What can hang from each mark:
vukifi: godi ribef
memupo: kitif
ludov: boni
rudab: kitif
boni: ludov
ribef: duse memupo vukifi
duse: ludov ribef
godi: vukifi
kitif: rudab

Each row was made from one small tree. Brackets hold a mark, then the marks that hang from it, in alphabetical order. Every link used is in the known rows. Write each row's tree.
Known rows:
(vukifi godi (ribef (duse ludov) memupo)): |  13.5 |  44.5 |  -3.5 |  -6.1 | -19.0 | -23.7 |   5.5 |  15.9 | -22.8 |  38.4 |  21.1 |  28.4 |  -0.2 |  26.0 |   4.9 |  -5.5 |   2.4 | -13.1 |  25.0 |   0.1 |
(ribef duse (memupo kitif) (vukifi godi)): |  -5.1 |   9.4 |  -5.1 |  41.1 | -13.6 |  12.3 |  -8.2 |  -0.2 |  19.9 |  -1.8 | -35.3 |  12.9 | -17.4 | -14.8 |   4.6 |  -1.6 |  35.4 |  15.0 |  13.3 | -20.6 |
(rudab kitif): |   4.8 | -51.1 |  12.6 | -32.3 |  22.6 |  50.9 | -13.5 | -30.5 |   7.2 | -37.3 | -16.1 |  13.7 |  15.9 |   6.6 |  26.1 |  11.8 | -49.0 |  11.2 | -14.8 |   7.0 |
(duse ludov (ribef vukifi)): |  32.8 | -45.1 |  29.8 |  -9.3 |  50.1 |   3.4 |   9.9 |  -8.1 |  12.7 | -11.0 |   2.8 | -54.8 |  25.3 |  -4.9 |   0.4 |   8.1 | -13.2 |  -7.3 | -47.3 | -10.8 |
(vukifi godi (ribef (duse (ludov boni)) memupo)): |  -5.8 |  33.8 |  -8.0 |  -5.9 | -13.6 | -51.8 | -25.7 |   9.0 | -16.9 |  15.0 |  45.3 |  14.0 | -14.1 |  32.3 |   4.6 | -18.0 |  -6.8 | -56.4 |   5.4 |  -2.0 |
(memupo kitif): |   7.6 | -37.3 |  15.6 | -15.4 |  43.0 |  28.7 | -50.4 | -28.8 |  -7.4 | -33.9 | -11.4 |  13.1 |  10.9 |  31.1 |  21.8 |  15.4 | -14.2 |  45.8 |  -3.1 |  31.1 |
(vukifi godi (ribef (duse (ludov boni)))): |  15.2 |  14.5 |  20.1 | -20.8 |  21.5 | -37.0 | -49.0 | -16.7 | -12.2 |   7.5 |  54.4 |   5.5 | -16.7 |  50.1 |  21.2 | -18.3 |  -9.0 | -41.1 |   8.9 |  12.2 |
(vukifi godi ribef): |  37.0 |  -5.2 |  24.5 | -32.3 |  36.8 |  20.5 | -46.3 | -29.7 | -38.6 |  -3.0 |  -9.4 |  60.8 |   9.5 |  51.2 |  15.4 |   1.5 | -30.6 | -12.0 |   9.0 |  38.7 |
(boni ludov): |  -1.6 | -24.4 |  45.1 |   1.4 |  30.8 |  55.3 | -22.2 | -22.8 |   5.7 | -20.4 |   8.3 |  -8.2 |  36.4 |  30.9 |  36.7 |  -1.5 | -45.8 |  44.6 |  -0.3 |  56.3 |
(ribef memupo): | -10.1 | -19.5 |  -2.5 | -14.5 |  -1.3 |  25.7 |  -7.2 | -10.3 |   3.3 | -14.4 | -35.3 |  25.1 |  20.8 |   6.6 |   1.2 |  21.8 | -29.7 |   4.6 |  -5.0 |  29.8 |
(vukifi godi (ribef duse (memupo (kitif rudab)))): |   0.8 |  11.0 |  -8.8 | -17.2 | -54.8 | -17.0 | -31.4 | -10.0 | -32.4 |  20.1 |  12.4 |  56.5 | -31.0 |  -6.9 | -18.0 | -19.3 |  20.7 |  16.8 |  42.6 |  22.8 |
(duse (ludov boni) (ribef memupo (vukifi godi))): |  -1.6 | -42.4 |   7.9 |  13.4 |  18.0 | -38.5 | -19.0 |   1.9 | -10.6 | -18.3 |  14.0 | -41.4 |   9.3 |   0.1 | -16.3 | -10.5 |  -6.4 | -82.4 | -48.4 | -19.6 |
(godi (vukifi (ribef duse (memupo kitif)))): | -23.4 |  54.5 | -14.0 |  12.1 |   2.7 |  -7.4 |  40.0 |  21.2 | -11.6 |  -6.0 |   7.0 |  16.4 | -14.2 | -30.0 |   1.5 |   0.0 |  16.2 |  39.3 |  13.4 | -14.6 |
(duse ludov (ribef memupo (vukifi godi))): |  24.2 | -28.7 |   9.4 |  18.3 |  19.0 | -11.6 |  11.0 |  11.7 |  -9.8 |   6.4 | -10.7 | -26.7 |  19.4 |   3.5 | -16.3 |  -2.4 |  -6.1 | -48.5 | -31.7 | -15.2 |
(ribef duse (memupo (kitif rudab)) (vukifi godi)): |  -7.6 | -20.1 | -13.3 |  19.8 | -50.9 |   9.5 | -12.4 | -13.2 |  26.0 |  13.0 | -25.2 |   4.5 | -31.5 | -28.8 | -25.1 | -19.7 |  44.0 |   9.6 |  25.9 |  -5.1 |
(duse ludov (ribef (memupo kitif) vukifi)): |   9.4 | -26.2 |  -1.1 |  24.3 |  22.5 | -18.7 |  18.0 |  18.8 |  -7.6 | -16.0 |  11.9 | -39.1 |  13.9 | -34.7 | -16.5 |  10.1 |   9.2 |  13.5 | -42.0 | -25.7 |
(godi (vukifi ribef)): |  13.9 |  -1.8 |  10.1 | -33.4 |  53.5 |  27.5 |  15.3 | -12.1 | -19.3 | -21.5 |  -8.7 |  11.4 |   6.4 |  17.8 |  12.7 |   7.7 | -29.7 |  -0.2 |   0.3 |  19.4 |
(kitif rudab): |   9.7 | -68.1 |   9.5 | -54.8 |  -2.2 |  38.1 | -37.4 | -43.5 |   8.4 | -12.1 | -21.0 |   5.9 |  10.2 |  19.2 |  -8.0 |  -0.2 | -23.2 |  13.4 |   8.4 |  55.8 |

Write each row's tree:
|   5.3 |  44.8 |   4.6 |  -3.3 | -21.8 |  -7.7 | -10.5 |   2.5 | -18.7 |  16.7 | -10.4 |  61.5 |  -8.5 |   5.9 |   6.5 |  -0.9 |  -8.3 |  -3.8 |  25.0 |  10.9 |  (vukifi godi (ribef duse memupo))
|  10.2 |  49.0 | -12.5 |   9.2 | -13.2 | -34.5 |  -8.5 |  16.7 | -41.4 |  27.2 |  41.9 |  32.6 | -17.6 |  23.0 |   9.7 |  -3.5 |  20.3 |   9.1 |  27.3 |  -5.8 |  (vukifi godi (ribef (duse ludov) (memupo kitif)))
|   8.7 | -26.8 |   6.9 |   5.5 |  15.2 |  -8.4 |  31.7 |  15.5 |  10.1 |  -7.1 |  -9.4 | -40.2 |  24.5 | -25.0 | -19.0 |  13.0 | -11.8 | -16.4 | -46.2 | -19.3 |  (duse ludov (ribef memupo vukifi))
|   3.0 |  50.4 |   4.4 |  12.1 | -15.3 | -17.6 | -25.8 |   3.9 | -33.6 |   7.5 |   6.7 |  61.7 | -14.6 |  10.1 |   9.7 |  -1.5 |  10.0 |  26.3 |  25.3 |   5.6 |  (vukifi godi (ribef duse (memupo kitif)))
|  -7.8 | -25.5 |  15.9 |   3.3 |  21.5 | -13.5 | -29.8 |   7.2 | -25.2 | -39.7 | -14.5 |   9.1 |  10.9 | -31.1 |   0.4 |  13.9 | -16.8 |  37.0 | -37.3 |  16.0 |  (duse (ribef (memupo kitif)))
|   4.2 |  10.5 |  -5.3 |  23.9 | -16.0 |   7.1 |  22.6 |  12.1 |  28.4 |  31.2 | -12.7 | -22.4 |   1.9 |   9.9 |   1.8 |  -3.1 |  20.6 | -26.9 |  11.0 | -27.2 |  (ribef (duse ludov) memupo (vukifi godi))
| -19.2 |   8.5 |  -6.9 |  37.1 | -22.3 |  19.6 |  16.7 |   0.1 |  42.4 |  -7.7 | -29.4 |  -2.1 |  -3.6 | -35.2 |   5.1 |   9.2 |  25.1 |  42.2 |   2.4 | -27.8 |  (ribef duse (memupo kitif) vukifi)
| -15.2 |  53.5 |  -9.0 |  -4.9 |   0.3 |  10.3 |  54.0 |  16.9 |  -2.9 |   4.2 |  -8.6 |  13.2 |  -9.4 | -24.7 |   1.8 |   6.2 | -10.1 |  10.4 |   9.5 |  -9.0 |  (godi (vukifi (ribef duse memupo)))
|  21.6 | -12.7 |  25.5 |   6.2 |  18.1 |  32.9 | -21.2 | -31.2 |  40.3 |   2.2 | -43.5 |   3.8 |  -3.6 |  15.1 |  14.2 |  -3.9 |  16.2 |   2.0 |   6.6 |  -2.7 |  (ribef duse (vukifi godi))
| -12.9 |  59.5 | -19.0 |  12.9 |   6.5 | -21.6 |  57.8 |  38.2 | -17.8 |  12.4 |  40.5 | -19.4 | -13.5 |  -9.6 |   7.3 |  -2.0 |  18.7 |  20.0 |  14.1 | -29.2 |  (godi (vukifi (ribef (duse ludov) (memupo kitif))))
| -12.7 | -14.2 | -32.8 |  12.5 | -54.7 |   2.2 |  26.1 |   8.9 |  35.7 |  23.6 |   9.9 | -39.2 | -13.5 | -29.0 | -23.3 | -11.9 |  42.8 |  16.9 |  21.0 | -24.7 |  (ribef (duse ludov) (memupo (kitif rudab)) vukifi)
|  17.8 | -22.4 |   8.4 |  28.9 |  30.4 | -28.6 |  -5.1 |  18.3 | -26.2 |  -5.7 |   3.6 | -23.5 |  11.2 |  -3.0 | -10.3 |  -2.4 |  18.3 | -14.9 | -33.3 | -21.8 |  (duse ludov (ribef (memupo kitif) (vukifi godi)))
| -15.7 |   0.1 | -13.7 |  21.4 | -17.1 | -18.8 |  -3.0 |  -1.7 |  37.3 |  10.6 |   8.7 | -36.3 |  -5.3 |  10.7 |  -0.3 | -11.0 |  16.0 | -66.8 |  -4.8 | -27.5 |  (ribef (duse (ludov boni)) memupo (vukifi godi))
|   8.0 | -29.4 |  17.8 |  30.9 |  22.7 |  -6.3 | -26.4 |   0.4 | -20.1 | -25.9 | -36.4 |   5.3 |  -3.2 | -21.3 | -12.6 |   0.3 |  17.7 |   2.2 | -33.2 |  -9.9 |  (duse (ribef (memupo kitif) (vukifi godi)))
| -16.5 |  10.5 |  -4.0 |  22.3 | -32.1 |  32.5 |  30.6 |  -2.5 |  55.9 |   4.1 | -50.2 |  -1.6 |   7.9 | -38.4 |   0.2 |  16.2 |  10.3 |  15.9 |   0.3 | -19.2 |  (ribef duse memupo vukifi)
|  13.7 |  10.5 |   0.4 | -17.4 |  -3.3 |   8.6 | -23.4 |  -4.8 | -44.2 |   4.8 | -19.8 |  64.0 |   8.2 |  28.2 |  -4.0 |   3.3 | -19.9 | -23.2 |  11.4 |  24.5 |  (vukifi godi (ribef memupo))
| -23.3 |  38.5 | -15.8 |  -5.6 |   4.4 | -36.6 |  40.4 |  24.9 |   0.3 |  -2.5 |  49.1 | -38.7 |  -8.3 |  -2.2 |  -1.1 |  -8.3 |  -7.0 | -46.2 |  -1.3 | -21.7 |  (godi (vukifi (ribef (duse (ludov boni)) memupo)))
|  39.8 |  29.3 |  21.1 | -27.3 |  20.9 | -14.2 | -23.8 |  -3.0 | -16.5 |  31.3 |  33.4 |  18.5 |  -0.2 |  48.2 |  21.9 |  -8.7 |  -4.7 |   1.9 |  23.2 |  11.8 |  (vukifi godi (ribef (duse ludov)))
|  -5.1 |  23.9 |   7.7 | -28.2 |  42.4 | -22.4 |  12.7 |   3.0 |  10.4 | -10.3 |  52.5 | -44.3 |  -9.3 |  24.3 |  16.7 | -14.3 |  -8.4 | -34.9 |  -6.9 | -14.6 |  (godi (vukifi (ribef (duse (ludov boni)))))
|   4.9 |  30.1 |  15.7 | -18.9 |  35.7 |  13.0 |  26.1 |  -5.4 |   9.5 |  -8.1 |  -0.6 |   9.4 |  -5.8 |   2.1 |  19.2 |   3.0 |  -8.0 |  20.7 |   6.6 |   6.4 |  (godi (vukifi (ribef duse)))
|  -3.0 | -54.8 | -21.0 |   9.3 | -33.5 |  20.3 | -25.2 | -18.4 |  -6.2 |  -0.4 | -31.3 |  14.3 | -15.4 |  -0.3 | -32.4 | -13.2 |  29.7 |  -6.2 |  18.7 |   5.1 |  (ribef (memupo (kitif rudab)) (vukifi godi))
| -20.5 | -46.5 | -25.6 | -23.0 | -35.7 |  17.6 | -26.4 | -14.1 |  -6.9 | -15.5 | -10.5 |  15.2 |  -7.5 | -12.2 | -22.5 |   2.6 |  -4.0 |  28.7 |   8.0 |  34.2 |  (ribef (memupo (kitif rudab)))
| -19.4 | -19.1 | -23.2 |  13.0 | -62.4 |  17.9 |  16.6 |  -9.4 |  43.1 |   3.7 | -19.7 |  -7.5 | -22.6 | -56.6 | -27.5 |  -7.7 |  32.1 |  36.6 |  18.8 | -10.8 |  (ribef duse (memupo (kitif rudab)) vukifi)
|  -4.5 |  10.6 | -17.6 |  16.5 | -26.7 |  15.9 |  49.4 |  16.1 |  48.0 |  22.8 |  -8.7 | -31.4 |  13.8 | -14.8 |  -0.1 |   9.1 |   7.9 |  -2.6 |   2.8 | -27.3 |  (ribef (duse ludov) memupo vukifi)
| -12.5 |  17.6 | -11.1 |  -8.3 | -22.8 |   4.9 |  18.1 |  18.0 |  16.5 |  20.1 |  10.5 | -18.9 |  17.2 |   7.9 |   6.2 |  11.9 | -11.2 |  12.1 |   5.3 |   4.1 |  (ribef (duse ludov) memupo)
| -27.1 |   3.7 | -19.0 |  17.1 | -22.2 | -10.3 |  22.1 |   4.1 |  58.1 |  -0.9 |  17.2 | -48.1 |   2.6 | -12.3 |  -4.2 |  -1.7 |   4.4 | -41.0 | -14.1 | -34.7 |  (ribef (duse (ludov boni)) memupo vukifi)
|   0.0 | -21.7 |  11.8 |   2.4 |  24.6 | -37.3 | -10.5 |  19.3 | -32.4 | -18.6 |  24.7 | -20.0 |  13.4 | -11.7 |   0.9 |   8.3 | -16.0 |  21.5 | -35.5 |   5.9 |  (duse ludov (ribef (memupo kitif)))
|  -8.6 |  20.2 | -14.3 | -10.1 |  17.0 |  16.7 |  43.6 |  13.5 | -26.9 | -14.0 | -16.3 |  19.9 |   8.3 |  -5.2 |  -5.7 |  13.7 | -30.9 | -10.4 |   0.2 |  11.8 |  (godi (vukifi (ribef memupo)))
| -14.2 |  -9.9 | -23.1 |  -9.8 | -53.1 | -14.1 |  -2.9 |   7.6 |   8.0 |  22.9 |  28.0 | -18.2 |  -9.0 |  -6.1 | -13.7 | -11.2 |  22.4 |  33.4 |  25.5 |  15.2 |  (ribef (duse ludov) (memupo (kitif rudab)))
